Every row comes from one small tree of marks. The marks that hang from a mark follow it in brackets, in the order of their numbers. Every link used is in the known rows. Which tree was each row made from?
Known rows
j999(j843): [-0.17  0.15 -0.12  0.06 -0.03  0.05 -0.26 -0.03 -0.12  0.15  0.12 -0.01
  0.03  0.14  0.13 -0.09  0.14 -0.10 -0.12 -0.03 -0.12 -0.06  0.00 -0.01]
j737(j962(j178(j147(j135)) j999(j843))): [-0.26 -0.01  0.02  0.01 -0.05  0.15 -0.17  0.04 -0.16  0.05  0.05 -0.08
  0.06 -0.10  0.09 -0.03  0.15  0.02 -0.26  0.04 -0.18 -0.21 -0.17  0.00]
j462(j843(j999(j962))): [-0.19  0.22 -0.16  0.10 -0.03 -0.04 -0.12 -0.06 -0.14  0.18  0.13  0.08
  0.09  0.07  0.08  0.04  0.07 -0.09 -0.14  0.02 -0.14  0.04 -0.04  0.09]
j178(j962(j737(j147(j135 j999(j843))))): [-0.26  0.09 -0.11  0.05 -0.07 -0.03 -0.26  0.02 -0.16  0.10  0.08  0.00
 -0.04 -0.14  0.33 -0.04  0.18  0.03 -0.14  0.04 -0.19 -0.10 -0.03 -0.05]
j962(j737(j147(j135(j431) j178 j999(j843)))): [-0.16 -0.11 -0.21  0.04  0.09 -0.15 -0.07 -0.07 -0.13  0.02  0.08 -0.09
 -0.05 -0.28  0.29  0.08  0.12  0.10 -0.08  0.09 -0.18 -0.19  0.00  0.00]
j462(j843): [-0.07  0.17 -0.13  0.05 -0.03  0.02 -0.11 -0.10 -0.09  0.15  0.15  0.03
  0.06  0.11  0.06 -0.04  0.11 -0.10 -0.16 -0.05 -0.09  0.01  0.03  0.11]
j178(j147): [-0.18  0.09 -0.05  0.07 -0.04  0.12 -0.11 -0.05 -0.02  0.12  0.18  0.00
  0.09  0.07  0.09 -0.01  0.15 -0.10 -0.10 -0.04 -0.13 -0.20  0.14  0.00]
j737(j147(j135(j431 j962) j178)): [-0.09 -0.10 -0.20  0.07  0.03 -0.02  0.05 -0.02  0.00  0.03  0.13 -0.07
  0.01 -0.07  0.15 -0.10  0.10 -0.03 -0.09  0.02 -0.22 -0.28 -0.04 -0.04]
j843(j462 j999(j962(j737(j147(j135 j178))))): [-0.29 -0.09 -0.20  0.18 -0.03 -0.20 -0.15 -0.06 -0.13  0.09  0.08 -0.11
  0.02 -0.12  0.24  0.21 -0.02  0.06 -0.06  0.10 -0.27 -0.15  0.09 -0.04]
j147(j178): [-0.15 -0.03 -0.15  0.09  0.00 -0.06 -0.02 -0.12 -0.04  0.10  0.15 -0.04
  0.04 -0.01  0.10 -0.01  0.10 -0.06 -0.07 -0.04 -0.14 -0.12  0.14  0.03]
j178(j147(j999(j843(j462) j962(j737)))): [-0.34  0.11 -0.13  0.11  0.05 -0.03 -0.35  0.00 -0.07  0.09  0.12 -0.09
 -0.03 -0.06  0.30  0.09  0.15  0.00 -0.09  0.14 -0.19  0.02  0.03 -0.03]
j178(j147(j737 j999(j962))): [-0.29  0.06 -0.14  0.07  0.03  0.03 -0.15 -0.06 -0.07  0.05  0.19 -0.03
  0.02 -0.23  0.29  0.07  0.21 -0.02 -0.08  0.05 -0.19 -0.05  0.08  0.12]
j462(j843(j999(j147(j135 j178) j962))): [-0.24  0.09 -0.19  0.05 -0.01 -0.13 -0.18 -0.10 -0.21  0.13  0.07  0.06
  0.08 -0.06  0.17  0.14  0.10 -0.01 -0.09  0.04 -0.17 -0.16  0.10  0.06]
j843(j462 j999(j147(j737) j962(j178))): [-0.37 -0.06 -0.19  0.18 -0.01  0.11 -0.23  0.00 -0.03  0.09  0.06 -0.08
  0.08 -0.15  0.12  0.22  0.06  0.06 -0.10  0.10 -0.23  0.01  0.00  0.03]
j962(j178(j147(j135(j431))) j737 j999): [-0.13 -0.14 -0.01  0.02  0.07  0.32  0.13  0.03  0.02  0.04  0.02 -0.06
  0.09 -0.28  0.01  0.08  0.08  0.07 -0.24 -0.01 -0.21 -0.23 -0.11  0.12]
j737(j147(j135) j962(j178 j999)): [-0.19 -0.12 -0.01  0.08 -0.10  0.12 -0.01  0.04 -0.12  0.02  0.08 -0.08
  0.05 -0.22 -0.01  0.03  0.08  0.05 -0.26  0.04 -0.21 -0.19 -0.22  0.02]
j843(j462): [-0.16  0.06 -0.13  0.12 -0.03  0.02 -0.19 -0.08  0.03  0.13  0.16 -0.08
  0.03  0.12  0.08  0.00  0.04 -0.11 -0.10  0.00 -0.17 -0.08  0.11  0.02]
j462(j843(j999(j147))): [-0.20  0.17 -0.16  0.09 -0.06  0.03 -0.18 -0.08 -0.10  0.18  0.12  0.10
  0.11  0.10  0.05  0.15  0.11 -0.08 -0.09 -0.01 -0.09 -0.05  0.05  0.05]
j737(j147): [-0.16  0.03 -0.11  0.11 -0.09  0.06 -0.12 -0.02 -0.06  0.11  0.17 -0.01
  0.06  0.03  0.06  0.01  0.12 -0.06 -0.11 -0.02 -0.15 -0.14  0.04 -0.03]
j962(j178(j147(j135(j431) j999)) j737): [-0.11 -0.12 -0.05  0.03  0.09  0.13  0.12 -0.05  0.03  0.01  0.09 -0.05
  0.05 -0.30  0.09  0.06  0.07  0.06 -0.16  0.05 -0.18 -0.21  0.05  0.12]
j135(j962): [-0.12  0.09 -0.14  0.09 -0.04  0.10 -0.08 -0.01  0.02  0.11  0.16  0.00
  0.03  0.18  0.07 -0.14  0.12 -0.16 -0.10 -0.05 -0.16 -0.01 -0.08  0.01]
j962(j999): [-0.17  0.03 -0.09  0.05 -0.03  0.16 -0.04 -0.03 -0.01  0.12  0.11  0.00
  0.06 -0.04  0.03  0.03  0.13 -0.08 -0.15 -0.07 -0.15 -0.08 -0.06  0.10]
j999(j147(j135 j178) j843(j462)): [-0.27  0.00 -0.18  0.06  0.00 -0.10 -0.41 -0.10 -0.12  0.09  0.07 -0.12
  0.00  0.06  0.25  0.06  0.11 -0.01 -0.06  0.05 -0.18 -0.26  0.19 -0.06]
j462(j843(j999)): [-0.14  0.18 -0.16  0.09 -0.06 -0.06 -0.07 -0.12 -0.10  0.18  0.14  0.08
  0.10  0.13  0.06  0.07  0.06 -0.11 -0.11 -0.03 -0.09  0.00  0.04  0.11]
j178(j962(j737(j147(j999)))): [-0.25  0.02 -0.10  0.12 -0.06  0.04 -0.07  0.03 -0.03  0.10  0.15  0.01
 -0.01 -0.20  0.19  0.02  0.17  0.01 -0.12  0.04 -0.18 -0.02 -0.01 -0.05]
j843(j462 j999(j147(j135 j737) j962)): [-0.33  0.06 -0.21  0.12 -0.03  0.02 -0.37 -0.06 -0.12  0.10  0.08 -0.06
  0.04 -0.06  0.26  0.19  0.06  0.00 -0.06  0.07 -0.26 -0.15  0.07  0.07]
j962(j178 j737(j147(j135)) j999(j843(j462))): [-0.25 -0.11 -0.09  0.10 -0.05  0.10 -0.22  0.03 -0.11  0.06 -0.02 -0.15
  0.02 -0.12  0.15  0.13  0.06  0.11 -0.23  0.05 -0.22 -0.07 -0.13 -0.01]

Write each row's tree
[-0.20  0.03 -0.16  0.02 -0.02  0.00 -0.10 -0.11 -0.02  0.01  0.17 -0.03
  0.01 -0.07  0.35 -0.02  0.19 -0.07 -0.06 -0.02 -0.19 -0.13  0.07  0.14] : j178(j147(j135(j962) j737 j999))
[-0.27  0.07 -0.24  0.09  0.02 -0.10 -0.33 -0.12 -0.06  0.07  0.14 -0.12
 -0.05 -0.05  0.35  0.07  0.13 -0.02 -0.06  0.06 -0.16  0.06  0.08  0.09] : j147(j737 j999(j843(j462)))
[-0.09  0.03 -0.11  0.01  0.04  0.20 -0.15 -0.02 -0.03  0.09  0.10  0.00
  0.05 -0.06  0.04 -0.01  0.10 -0.06 -0.11 -0.01 -0.18 -0.32  0.04  0.04] : j999(j147(j135(j431)))
[-0.21  0.04 -0.07 -0.02  0.02  0.33 -0.10  0.08  0.02  0.12  0.04  0.03
  0.04 -0.21  0.08 -0.05  0.18 -0.02 -0.19 -0.02 -0.23 -0.33 -0.10  0.01] : j178(j962(j999(j147(j135(j431)))))
[-0.25  0.10 -0.18  0.09  0.01 -0.12 -0.30 -0.10 -0.02  0.11  0.15 -0.07
 -0.03  0.06  0.23  0.02  0.10 -0.07 -0.08  0.06 -0.13 -0.02  0.09  0.01] : j147(j999(j843(j462)))
[-0.20  0.11 -0.13  0.11 -0.03  0.01 -0.02 -0.04 -0.12  0.15  0.08  0.06
  0.12 -0.01 -0.01  0.04  0.04 -0.02 -0.20  0.04 -0.14  0.08 -0.07  0.10] : j462(j843(j999(j962(j178))))
[-0.27 -0.11 -0.17  0.10 -0.01 -0.10 -0.24 -0.04 -0.14  0.06  0.02 -0.17
 -0.03 -0.12  0.29  0.17  0.09  0.09 -0.13  0.05 -0.22 -0.14 -0.01 -0.04] : j962(j737(j147(j135 j178)) j999(j843(j462)))
[-0.34 -0.02 -0.16  0.11  0.03  0.02 -0.21  0.03 -0.02  0.13  0.03 -0.13
 -0.04 -0.11  0.26  0.02  0.15  0.05 -0.15  0.03 -0.22  0.02 -0.06 -0.08] : j147(j178(j962(j737 j999(j843(j462)))))
[-0.29  0.06 -0.19  0.12 -0.04 -0.14 -0.31 -0.06 -0.05  0.09  0.16 -0.09
 -0.03  0.01  0.24  0.08  0.12 -0.03 -0.08  0.10 -0.15 -0.08  0.08 -0.07] : j737(j147(j999(j843(j462))))
[-0.15 -0.12 -0.08  0.04  0.04  0.23 -0.03  0.09 -0.10  0.04 -0.03 -0.08
  0.04 -0.26  0.07  0.06  0.10  0.13 -0.25  0.04 -0.21 -0.14 -0.26  0.03] : j962(j178 j737(j147(j135(j431))) j999(j843))
[-0.26 -0.04 -0.12  0.11  0.00  0.12 -0.13  0.02 -0.04  0.13  0.09 -0.02
  0.02 -0.14  0.15  0.03  0.18  0.02 -0.09  0.00 -0.19 -0.07  0.06 -0.10] : j999(j147(j178(j962(j737))))
[-0.26  0.06 -0.21  0.13  0.03 -0.05 -0.13 -0.04 -0.18  0.15  0.07  0.04
  0.06 -0.11  0.13  0.22  0.11  0.03 -0.08  0.07 -0.16  0.07 -0.02  0.02] : j462(j843(j999(j147(j178) j962(j737))))
[-0.16  0.01 -0.11  0.05 -0.08 -0.09 -0.10 -0.10 -0.09  0.05  0.16  0.01
  0.01 -0.11  0.19  0.05  0.11 -0.04 -0.09  0.00 -0.16 -0.23  0.12  0.07] : j737(j147(j135 j999))
[-0.18  0.10 -0.11  0.02  0.00 -0.06 -0.14 -0.08 -0.12  0.07  0.14  0.02
 -0.01 -0.13  0.19 -0.04  0.10 -0.07 -0.12  0.02 -0.19 -0.13  0.06  0.14] : j147(j135 j999(j962))
[-0.30 -0.01 -0.14  0.18 -0.02  0.02 -0.09 -0.01  0.01  0.13  0.09 -0.05
  0.08 -0.01  0.01  0.08 -0.03 -0.02 -0.15  0.08 -0.21 -0.01  0.01  0.01] : j843(j462 j999(j962(j178)))
[-0.16  0.04 -0.10  0.00  0.08  0.26 -0.11  0.09 -0.03  0.07  0.03 -0.05
  0.02 -0.03  0.20 -0.06  0.18 -0.03 -0.17  0.00 -0.21 -0.16 -0.26  0.02] : j178(j147(j135(j431 j962(j737 j999(j843)))))
[-0.20 -0.01 -0.17  0.04 -0.03 -0.04 -0.11 -0.10 -0.10  0.07  0.11 -0.06
  0.00 -0.17  0.33 -0.10  0.14  0.01 -0.11 -0.06 -0.23 -0.17  0.14  0.08] : j147(j135 j178(j962) j737)
[-0.24  0.13 -0.15  0.14  0.03  0.04 -0.38  0.04 -0.12  0.14  0.08 -0.11
 -0.02  0.07  0.19 -0.01  0.08 -0.02 -0.13  0.08 -0.21  0.10 -0.09 -0.04] : j999(j843(j462) j962(j737))
[-0.32  0.00 -0.16  0.08  0.01  0.11 -0.47  0.02 -0.17  0.05  0.00 -0.14
  0.02 -0.11  0.25  0.05  0.12  0.09 -0.17  0.10 -0.24 -0.06 -0.02  0.03] : j999(j147(j135 j737) j843(j462) j962(j178))
[-0.26  0.05 -0.15  0.10 -0.08 -0.01 -0.29 -0.10 -0.03  0.14  0.10 -0.02
  0.07  0.11  0.12  0.17  0.01 -0.08 -0.05  0.02 -0.19 -0.27  0.17  0.00] : j843(j462 j999(j147(j135)))
[-0.29  0.16 -0.08  0.03 -0.05  0.18 -0.22  0.07 -0.06  0.17  0.07  0.01
  0.02 -0.01  0.16 -0.13  0.22 -0.06 -0.20 -0.04 -0.17 -0.06 -0.14 -0.03] : j178(j962(j999(j843)))
[-0.35  0.02 -0.22  0.06 -0.01 -0.04 -0.46 -0.05 -0.12  0.09  0.05 -0.14
 -0.03 -0.09  0.42  0.00  0.18  0.06 -0.09  0.05 -0.24 -0.19  0.14 -0.07] : j999(j147(j135 j178(j962) j737) j843(j462))
[-0.22  0.05 -0.19  0.08  0.01 -0.09 -0.17 -0.08 -0.24  0.13  0.04  0.04
  0.06 -0.11  0.19  0.19  0.08  0.04 -0.09  0.05 -0.18 -0.04  0.03  0.07] : j462(j843(j999(j147(j135 j178) j962(j737))))
[-0.20 -0.03  0.01  0.11 -0.05  0.14 -0.03  0.02 -0.05  0.06  0.17 -0.07
  0.09 -0.05 -0.03 -0.03  0.11 -0.03 -0.20  0.05 -0.16 -0.13 -0.04 -0.05] : j737(j962(j178(j147)))
[-0.20  0.05 -0.08  0.10 -0.05  0.11 -0.17 -0.02 -0.11  0.06  0.21 -0.09
  0.04 -0.08  0.17  0.01  0.17 -0.04 -0.12  0.03 -0.18 -0.09 -0.03  0.02] : j178(j147(j737(j962)))
[-0.31  0.11 -0.20  0.06  0.00  0.06 -0.57 -0.01 -0.20  0.09  0.05 -0.12
 -0.01 -0.02  0.34  0.04  0.15  0.02 -0.10  0.08 -0.24 -0.10  0.01  0.02] : j999(j147(j135 j737) j843(j462) j962)
[-0.17 -0.04 -0.18  0.07  0.09 -0.02 -0.17  0.05 -0.21  0.06  0.05 -0.10
 -0.02 -0.22  0.25 -0.01  0.11  0.09 -0.14  0.10 -0.24 -0.18 -0.11 -0.06] : j999(j843 j962(j737(j147(j135(j431) j178))))
[-0.18 -0.04 -0.28  0.02  0.10  0.07 -0.24 -0.02 -0.09  0.02  0.05 -0.10
 -0.02 -0.09  0.32 -0.06  0.20  0.02 -0.06  0.03 -0.22 -0.17 -0.09  0.00] : j999(j147(j135(j431 j962) j178 j737) j843)
[-0.18 -0.04 -0.21  0.06  0.08  0.36 -0.06  0.07  0.07  0.05  0.08 -0.04
  0.03 -0.17  0.11  0.04  0.22 -0.02 -0.10  0.00 -0.22 -0.04 -0.27  0.07] : j135(j431 j962(j999(j147(j737))))
[-0.20 -0.08 -0.14  0.04  0.04 -0.02 -0.10  0.04 -0.17  0.03  0.08 -0.13
 -0.02 -0.25  0.17  0.00  0.14  0.07 -0.19  0.11 -0.22 -0.29 -0.23 -0.07] : j737(j147(j135(j431) j178) j962(j999(j843)))
[-0.24  0.05 -0.15  0.06 -0.03  0.02 -0.37 -0.03 -0.18  0.05  0.07 -0.18
 -0.05 -0.07  0.29  0.03  0.10  0.00 -0.18  0.07 -0.24 -0.06 -0.19  0.07] : j147(j135 j737(j962(j999(j843(j462)))))
